Each row comes from the steps of one walk. Every step used is in the known rows, and no mark comes twice. Write the walk behind each row, first mark first.
(in the rows, 128 means zero)
Known rows:
genul-supon-pomeg-minumeb: [147 126 106 151 100 158 142 140 114  97 144 120 173 104 150 115 140 128
 103 102 125 126  59 112  64 114 102  95 118  63]
todu-supon-pomeg-minumeb-ribome-sonet-kepo-vukap: [174 144 113 157 119 169 148 141 119 150 148 119 154 111 150  94 159 134
 110  84 130 132 152  99  96 112 117 152 120  75]
todu-maki-minumeb: [171 131 100 151  99 154 164 151 110  77 111 136 157 115 138 143 141 135
 151 108 134 120 104 119 172 129 114 135  96  77]
minumeb-maki-todu-supon-pomeg: [186 156 110 156 103 156  82 148 131  92 114 130 114 125 145 147 140 140
 143  95 109 164 112  97 129 131 132 124 118  59]
pomeg-minumeb-ribome: [137 128 127 146 108 156 183 150 100 110 138 138 142 108 134 119 144 120
 133 126 125  93 104  99  59 109  63 129 111 134]
supon-todu-maki-minumeb: [165 136 116 152 104 153 144 160 102 115 112 138 134 121 138 140 141 123
 151 117 128 152  96 116 148 157 104 122 110  90]
vukap-kepo-sudi: [159 131 106 150 137 152 154 143 143 124 135 137 165  85 143 148 134 135
  91  82 143 145  83 100 101 116 109 137 117  36]
ribome-minumeb: [153 110 121 149 104 157 155 128 125  47 152 133 150  98 136 108 160 133
 136  73 134  99 118  93 127  97 104 122 114  48]
sudi-kepo: [135 126 111 148 109 159 120 142 129  98 143 132 151  87 147 120 147 151
 125 107 141 120 102  97 134 100  72 106 104  25]
maki-todu-ribome-sonet: [181 129 143 160 131 159 127 151 131  84 125 137 167 122 145 123 150 135
 163 100 120 158 143  91 172 138 106 102 123 114]
pomeg-supon-genul: [172 148 103 156 102 156  81 168 123  84 134 121 144  96 151 106 140 157
 139  91 105 127  94 103 101 142 104  99 127 106]
todu-ribome-sonet-kepo-vukap: [181 135 119 156 147 159 162 143 119  93 154 135 160 106 144  89 158 156
 145 104 134 145 173  89 186 121  99 131 121 104]
maki-todu-ribome-sonet-kepo-vukap-duzas: [187 146 137 162 130 156 128 148 145  87 125 149 150 115 146 100 159 152
 146 120 121 168 162  86 148 129 101 139 123 123]
sudi-kepo-vukap-duzas: [134 137 105 149 103 151 122 143 145  92 146 144 117  83 151 105 160 171
 102 106 141 123 122  95  88  89  56 130 107  53]
maki-todu-supon-pomeg-minumeb: [176 143 125 159  97 163  93 148 131 117 114 127 146 119 150 126 147 120
 137 107 122 149 115 103 108 137 126 131 121  60]
ribome-todu-maki-minumeb: [163 134  94 151 120 148 162 148 120  81 118 145 167 124 137 151 141 139
 159  77 128 143 122 117 164 130 138 111 103  89]
sonet-kepo-vukap-duzas: [165 156 107 152 116 154 138 133 140  85 143 153 123  83 146  82 155 172
  96 134 140 134 137  92  98 103  95 174 114  44]
minumeb-maki-todu-supon: [180 161 112 154 111 156  81 147 127  93 115 134  99 127 147 152 137 147
 150  94 111 152 105  95 145 143 130 131 114  65]
minumeb-ribome: [144 126 133 140 122 159 179 149 130 111 142 133 167  99 130 116 146 137
 133 113 121 103 112  86 105 112  86 107 114  85]
todu-maki-minumeb-ribome-sonet-kepo-sudi: [184 128 110 157 123 163 207 146 116 124 115 139 183 116 134 139 142 127
 144  87 126 141 109 101 174 128 131 163  92 112]
kepo-sudi: [155 115 103 155 114 152 167 140 128 112 141 138 152  84 141 136 137 135
 111  73 136 143  82  92 123 126 128 151 111  60]
pomeg-minumeb-maki-todu: [164 149 116 157  97 149 123 147  96  78 117 144  96 125 145 144 135 127
 148 120 118 134  95 105  76 118  80 137 110 129]
maki-minumeb-ribome-todu-supon-genul-fulu: [151 121 126 138 115 154 177 157 113 147 119 132 157 118 127 126 146 133
 152 105 104 105 106  92 107 149 138  95 115 129]
pomeg-minumeb-ribome-sonet-kepo-sudi: [156 125 126 159 126 162 203 141 100 136 144 140 163 105 139 113 144 119
 119  94 129 123 111  90  74 111  85 159 108 145]
genul-fulu: [154 114 121 143 110 156 155 128 111 105 139 130 141  90 142 117 130 156
 138 106 134 124  89 101 123 100  82  83 113  60]
minumeb-maki-todu-ribome-sonet-kepo: [195 155 123 158 130 156 113 146 122  76 119 142 127 129 141 133 142 147
 166 114 109 174 134  87 168 129 113 127 115 115]
duzas-vukap-kepo-sonet: [176 125 111 127 141 160 144 140 121  79 144 137 184  95 152 119 130 174
 131 113 152 119 107 115  50 104  84 113 119  34]
supon-genul-fulu: [150 109 117 151 103 157 119 150 106  94 140 138 155  87 141 116 132 150
 136 124 112 136  88 104 131 118  87  82 128  89]
supon-pomeg-minumeb-maki-todu-ribome: [174 138 112 156  92 151 134 153 108  76 123 132 139 121 136 128 147 114
 148 130 111 157 125 104  79 104  86 119 121 121]
sudi-kepo-vukap: [143 135 113 144 114 156 126 139 130 110 146 134 124  85 153 111 155 169
 122  99 144 126 118  93 124  90  65 114 104  39]
supon-pomeg: [157 117 111 152  97 156 142 140 132  72 141 124 180  90 139 108 148 129
 111 103 134 140 124 105  86  95 100 100 125  30]
kepo-sonet: [175 122 118 152 120 162 150 138 114  75 143 141 200  93 157 109 139 143
 137 104 148 124 103  99 127 107  98 141 119  54]

Write each row's walk:
[149 119 135 136 106 151 195 152 117 112 121 130 159 106 127 116 149 126
 135 120 122  84 106  90  82 133 110 116 108 101]
maki-minumeb-ribome
[171 145 127 160 106 163  62 159 136 112 117 135 145 113 150 132 144 138
 146 109 111 149 109  98 156 160 136 123 127  64]
maki-todu-supon-genul
[147 123 129 136 117 149 199 150 121 114 121 136 167 116 125 123 149 127
 144 101 118  98 115  90  84 135 128 103 110 118]
maki-minumeb-ribome-todu
[174 137 118 149 140 159 140 142 134  94 137 140 205  92 156 126 136 144
 109 107 152 130 102 106 105  99  87 131 123  32]
vukap-kepo-sonet
[142 129 125 138 136 154 183 147 134 112 142 141 176 111 128 127 147 138
 143  90 116 124 125  88 105 113 107  90 117 104]
minumeb-ribome-todu
[170 127 110 147 116 152 154 148 116  48 145 135 126 118 125 121 163 134
 179 106 114 116 139  87 181 111 102 121 115 113]
todu-ribome-minumeb-maki
[178 128 143 151 111 157 132 146 136  69 123 139 149 121 133 119 161 127
 179 117 115 139 128  84 173 129 109 115 118 105]
maki-todu-ribome-minumeb
[143 137 120 147 121 156 122 148 117 126 142 127 146 109 151 124 137 142
 115 102 123 143  47 103 112 159 111  85 122  56]
genul-supon-todu
[158 126 107 126 135 156 138 141 126  79 145 131 152  94 145 125 132 173
 121 114 145 115 111 117  47 111  85  97 117  25]
duzas-vukap-kepo
[163 140 112 153  99 156 120 142 116  93 128 125 150 121 150 133 136 128
 119 106 110 151  52 107  67 120 108  95 117  85]
genul-supon-pomeg-minumeb-maki-todu
[156 139 122 144 120 159 158 159 111 145 122 128 156 128 142 140 138 131
 141 110 112 138  44 107 134 165 117  95 108 100]
genul-supon-todu-maki-minumeb-ribome
[182 153 119 150 113 154 113 165 118 112 134 115 117 119 141 103 157 140
 174  90 109 136 111  92 123 152 103  99 124 129]
pomeg-supon-todu-ribome-minumeb
[181 161 115 149 117 152 105 172 118 125 130 116 117 115 145 109 147 146
 167 104 110 145 107  98 120 163 101  94 125 128]
pomeg-supon-todu-ribome
[188 163 106 153 103 153 111 168 111 122 110 117 119 123 148 125 140 142
 160  88 115 146  85 113 115 165 111 109 111 118]
pomeg-supon-todu-maki-minumeb
[144 136 118 144 135 160 147 162 134 134 142 137 173 115 132 129 149 139
 146  88 103 125 128  89 133 138 128 100 125 107]
minumeb-ribome-todu-supon-genul
[154 136 116 144 136 157 186 152 132 110 133 144 183 119 129 144 144 139
 159  88 114 139 124  98 150 109 105 101 107 116]
minumeb-ribome-todu-maki
[178 157 111 158 106 156  64 159 124  90 115 139 104 125 146 150 138 147
 150 105 100 159 104  97 149 152 129 125 121  82]
minumeb-maki-todu-supon-genul
[183 152 120 151 116 149 109 155 123  71 115 141 111 128 136 147 141 144
 173 124 106 159 115  90 158 133 106 116 115 110]
minumeb-maki-todu-ribome
[165 146  90 156  96 159 110 149 111 109 138 119 127 116 146 128 147 126
 121  91 125 128 121 111  98 121 121 141 119  56]
todu-supon-pomeg-minumeb-maki
[173 134 115 160 115 157 130 146 113  93 134 123 162 131 150 127 142 125
 133  92 108 160  84 106  96 126 107  90 121 123]
genul-supon-pomeg-minumeb-maki-todu-ribome-sonet
[172 136 104 157 122 161 160 130 126 122 138 144 157  80 141 113 138 144
 110 112 140 151  92  86 140 121 136 179 109  31]
sonet-kepo-sudi
[158 139 116 145 125 153 131 153 111 106 142 127 124 129 139 127 149 137
 154 103 107 144  65  93 148 156 112  89 121 103]
genul-supon-todu-ribome-minumeb-maki
[187 140 118 150 124 161 196 144 114 113 118 139 166 119 139 123 149 145
 148  98 128 131 134 105 168 117 109 150  94 115]
todu-maki-minumeb-ribome-sonet-kepo-vukap
[178 130 117 163 102 153 139 149 107  73 128 131 152 125 140 123 148 113
 144 105 114 164 138 106  82 100  84 112 123 136]
supon-pomeg-minumeb-maki-todu-ribome-sonet
[159 125 130 148 117 154 147 157 110 100 142 134 132 117 128 111 162 120
 167 118 121 140 127  92 156 144  93 108 127 106]
supon-todu-ribome-minumeb
[158 126 107 152 103 156 184 150 113  99 131 135 183 116 132 128 148 110
 139 106 119 146 128 113  74  87  87 112 114 123]
supon-pomeg-minumeb-ribome-todu-maki
[165 140 112 155 112 156 130 158 109 111 125 140 138 116 142 140 139 131
 147 111 130 167 100 117 165 143  90 117 114  74]
supon-todu-maki
[199 165 121 156 123 162 139 163 112 147 114 120 144 127 146 113 144 143
 157  84 110 154 105 102 119 155 114 120 110 142]
pomeg-supon-todu-maki-minumeb-ribome-sonet-kepo
[146 137 113 148 120 155 189 153 103 110 131 146 152 125 133 141 143 121
 155 105 119 121 114 108  98 108  78 125 105 157]
pomeg-minumeb-ribome-todu-maki
[174 131 127 152 102 154 128 130 125  41 129 140 115 122 135 133 155 133
 158  77 115 132 109  87 126 106 110 125 112  83]
ribome-minumeb-maki-todu
[162 133  99 154 103 164 110 146 133 111 143 115 162 100 146 113 151 135
 115  85 133 127 129 107 127 126 136 124 124   4]
todu-supon-pomeg
[187 147 124 158 126 152 114 151 121  66 121 139 124 133 141 143 141 144
 166  97 108 166 131  91 160 132 106 108 117 123]
minumeb-maki-todu-ribome-sonet
[165 136 126 147 110 155 165 164 106 135 111 137 145 125 132 141 144 119
 156 122 120 146  96 109 139 156  99 119 109 115]
supon-todu-maki-minumeb-ribome
[186 165 103 153 109 157  97 166 116 118 121 120 123 118 152 127 138 149
 158  83 116 157  89 112 128 152 100 106 114 105]
pomeg-supon-todu-maki
[151 134 118 143 131 161 168 151 141 137 142 129 182 116 130 125 153 133
 138  79 113 130 137  90 111 121 132  97 122  83]
minumeb-ribome-todu-supon-pomeg
